Known rows, with every way that one mark hangs from another:
E{Y{Z{L}}}: [  6  10  -8   3  -4  -2  -3 -14 -27   8 -12  12   0 -19  -8   0  19 -12
  13 -20 -35]
S{C{Z{L Y}}}: [ 34  -6 -23  -4  14   4 -14  -3   0 -11  -2  14 -11 -14  -1   8 -17 -40
  10  -7 -13]
G{Z{A C{S} L Y}}: [ 34   0 -59   2   0   5 -19  13 -18 -46   3 -15  -3 -28  -4  -9  -4 -37
   8 -15 -31]
C{S Z{A L Y}}: [ 31   7 -28   3   0  19 -13  -3 -19 -13  -3 -10 -12 -23  -2  -2  -8 -43
  -2   4 -26]
G{Z{A C L Y{E}}}: [ 32 -11 -50  -9   7  -6 -14  12 -12 -49   7 -16 -11 -22  -7 -23  -7 -19
   4 -24 -24]
Z{A C}: [  7   5 -26  10  -8   7  -7  11   0 -17   7 -16   8   3  -4 -17   1  15
  -7 -10  -7]
Y{E Z}: [ -1 -11   6  -3   1   5   5 -12  -1  -3  12  -7  -8  19 -12 -14  14   1
 -11 -12 -16]
L{Z{Y}}: [ 13  -5  -3 -13   4  -4  10 -10  -9 -24  -5   9   5  -5  18  -9   7 -18
  15  -4  -7]
G{A}: [  2   1 -12  -5   0  17  -3  -1   1   1   1  -8  -4 -10  13   4   1   0
   5  -8   5]
Z{A C{S} L Y{E}}: [ 32  -9 -47  -4  -4   1 -23  11 -12 -35   5 -14 -14 -15 -14 -29  -2 -32
 -10  -7 -22]
L{Z{A{G} Y}}: [ 28  13 -27   3   3  -4   7  -9 -20 -33  -2 -16  -1  -1  17 -23   9   0
   2  -1 -15]
Y{E Z{A L}}: [  6  -2 -12   3  -3  14   1  -9 -18 -11  12 -12 -11   0 -15 -30  15   4
 -13 -12 -31]
S{C{Z}}: [ 14  -3  -5   9   8  17  -4   3  15   6   8  -2  -9  20  -3  13 -18 -15
  -5  -5  -3]
E{Y{Z}}: [ -1  10   1   8  -4  -1   7 -14 -19  15 -10   4   2   2  -3   3  22  -2
   7 -21 -27]
L{Z{A{G} C Y}}: [ 36  11 -44   7  -2  -6  -2  -2 -11 -50   2 -16   6   3  11 -26   9   2
   2  -7 -16]
S{C}: [  5  -8 -10   6   6   4  -5   7   9   1   7   3  -3  14  -3   0  -7  -6
   1  -7   1]
C{S}: [  3   0  -4   6  -5   8  -7   4  -1   2   3  -7  -3   5  -6   3   0 -20
  -5   6  -7]
A{G{Z{C L}}}: [ 32  11 -50   8   6  -9 -20   8  -2 -46   6 -11  -3 -14  -9   1  -6  -8
   4 -10 -21]
L{Z}: [  1   1   6  -3  -1   6  11  -5  -2 -15   5   2   6  11  12  -6   7  -4
   5   0  -8]
Y{Z}: [ -2  -2   2   2  -2   8   7 -16  -5   0   4   1   6   7  -3  -5  17   3
   0  -8 -16]
E{Y{Z{A L}}}: [  6  18 -18  12  -9   7   2 -12 -38   8  -8  -2   1 -17  -8 -12  22   2
   7 -22 -42]
A{G Z}: [ 31   6 -16  16   5 -12 -15 -10   2 -16   9  -9   0   2  -1   2 -10   8
  -9  11 -11]
Z{L Y}: [ 21  -4 -17 -13   4 -12  -9  -5 -15 -17 -13  16  -4 -35   4  -6  -1 -24
  13   0  -8]

Rows:
[  5 -13 -11  -2  -3   5  -4  -5   8 -19  15  -7  -2  23 -15 -19  15   4
 -13 -18 -17]	Y{E Z{C}}
[ 19  19 -29  15  -4   7  -4 -14 -25 -18   5 -15  -3 -11 -11 -21  16  11
  -7  -4 -33]	Y{Z{A{G} L}}
[ 15  14 -13   7  -1  20  -5  -2 -13  -2   4  -9  -7 -13  -4  -2 -10  -6
  -6   2 -20]	C{Z{A L}}
[ 49   3 -64   0   7 -11 -28   6  -9 -55   0 -10  -9 -24  -6   1  -4 -41
  11  -8 -27]	A{G{Z{C{S} L Y}}}
[ 25  -1 -46  -1   4  -3  -1  10 -10 -39   6 -18   4 -14   5 -10  -2  -5
   9 -23 -14]	G{Z{A C Y}}
[ 20   0 -13   7   9  16 -13   2   6  -2   6   8  -9  -1  -7  11 -18 -25
   0  -5 -14]	S{C{Z{L}}}
[ 34   0 -31   4  10  13  -9   1 -11 -11   0   0 -12 -15   0  -4 -15 -28
   3  -9 -19]	S{C{Z{A L Y}}}
[ 21 -14 -14 -18   8 -14 -11  -3 -10 -19  -6   9 -17 -22  -4 -15  -3 -26
   3  -4 -10]	Z{L Y{E}}
[ 42  -9 -52  -2  10 -12 -23   9   4 -52   9 -26 -18   8 -10  -5  -5 -34
  -6 -12 -18]	A{G{Z{C{S} Y{E}}}}
[ 48 -19 -40  -4  -1  -9 -35   1   2 -43   8   3  -7 -16 -11 -12 -13 -42
  -8   2 -25]	A{Z{C{S} L Y{E}}}
[ 36  -3 -58 -18   9   6 -17   5  -6 -43  -2  -2  -2 -43  12   5  -5 -27
  24 -27 -12]	G{A Z{C L Y}}
[  8  -6 -26  14 -11  21  -7   0  -2 -20  22 -29  -6  28 -20 -28  16  -5
 -23 -14 -30]	Y{E Z{A C{S}}}
[ 28  17 -47  17  -8   4 -14  -7 -15 -32   9 -17   5  -6 -16 -25  14  13
  -8 -11 -35]	Y{Z{A{G} C L}}
[ 13  -9 -11  -9   3   2  12  -4 -13 -27   5 -12  -9   8  11 -29   7  -8
  -1  -7 -14]	L{Z{A Y{E}}}
[  5  -9  -3  -6   1   5  -2 -13  -8 -10   7   1 -11  -1 -14 -17  13 -10
  -6 -10 -25]	Y{E Z{L}}
[ 62   0 -57   9  -1 -18 -41  -5  -4 -50   3  -1  -1 -24  -6  -5  -9 -34
  -2  11 -27]	A{G Z{C{S} L Y}}
[ 14  10 -25   7  -9  -5 -11  -9 -18  -8  -9  12   7 -15 -12  -3  20  -8
  13 -26 -38]	E{Y{Z{C L}}}
[ 18  16 -39  20 -16  13 -15  -1 -28  -9  -3  -9   3 -10 -18 -13  22 -16
   1 -23 -50]	E{Y{Z{A C{S} L}}}
[ 22  19 -31  13  -1  -1 -13   1 -20 -18   0 -15  -9 -15  -8 -16  -1   8
  -6   5 -16]	Z{A{G} L}
[ 40  -5 -38 -12  18 -19 -14  -1 -12 -42  -1  -9 -26 -20  -6  -8  -7 -27
   8  -8 -21]	A{G{Z{L Y{E}}}}
[  7   8 -20   9  -9  13   6   5  -2 -30  12 -13  13  15   7 -23   8  10
  -2  -8 -16]	L{Z{A C}}
[ 21  -7 -25 -11   3  -5  -8   1 -20 -20  -3  -5 -17 -24  -5 -27  -1 -13
  -2  -6 -16]	Z{A L Y{E}}
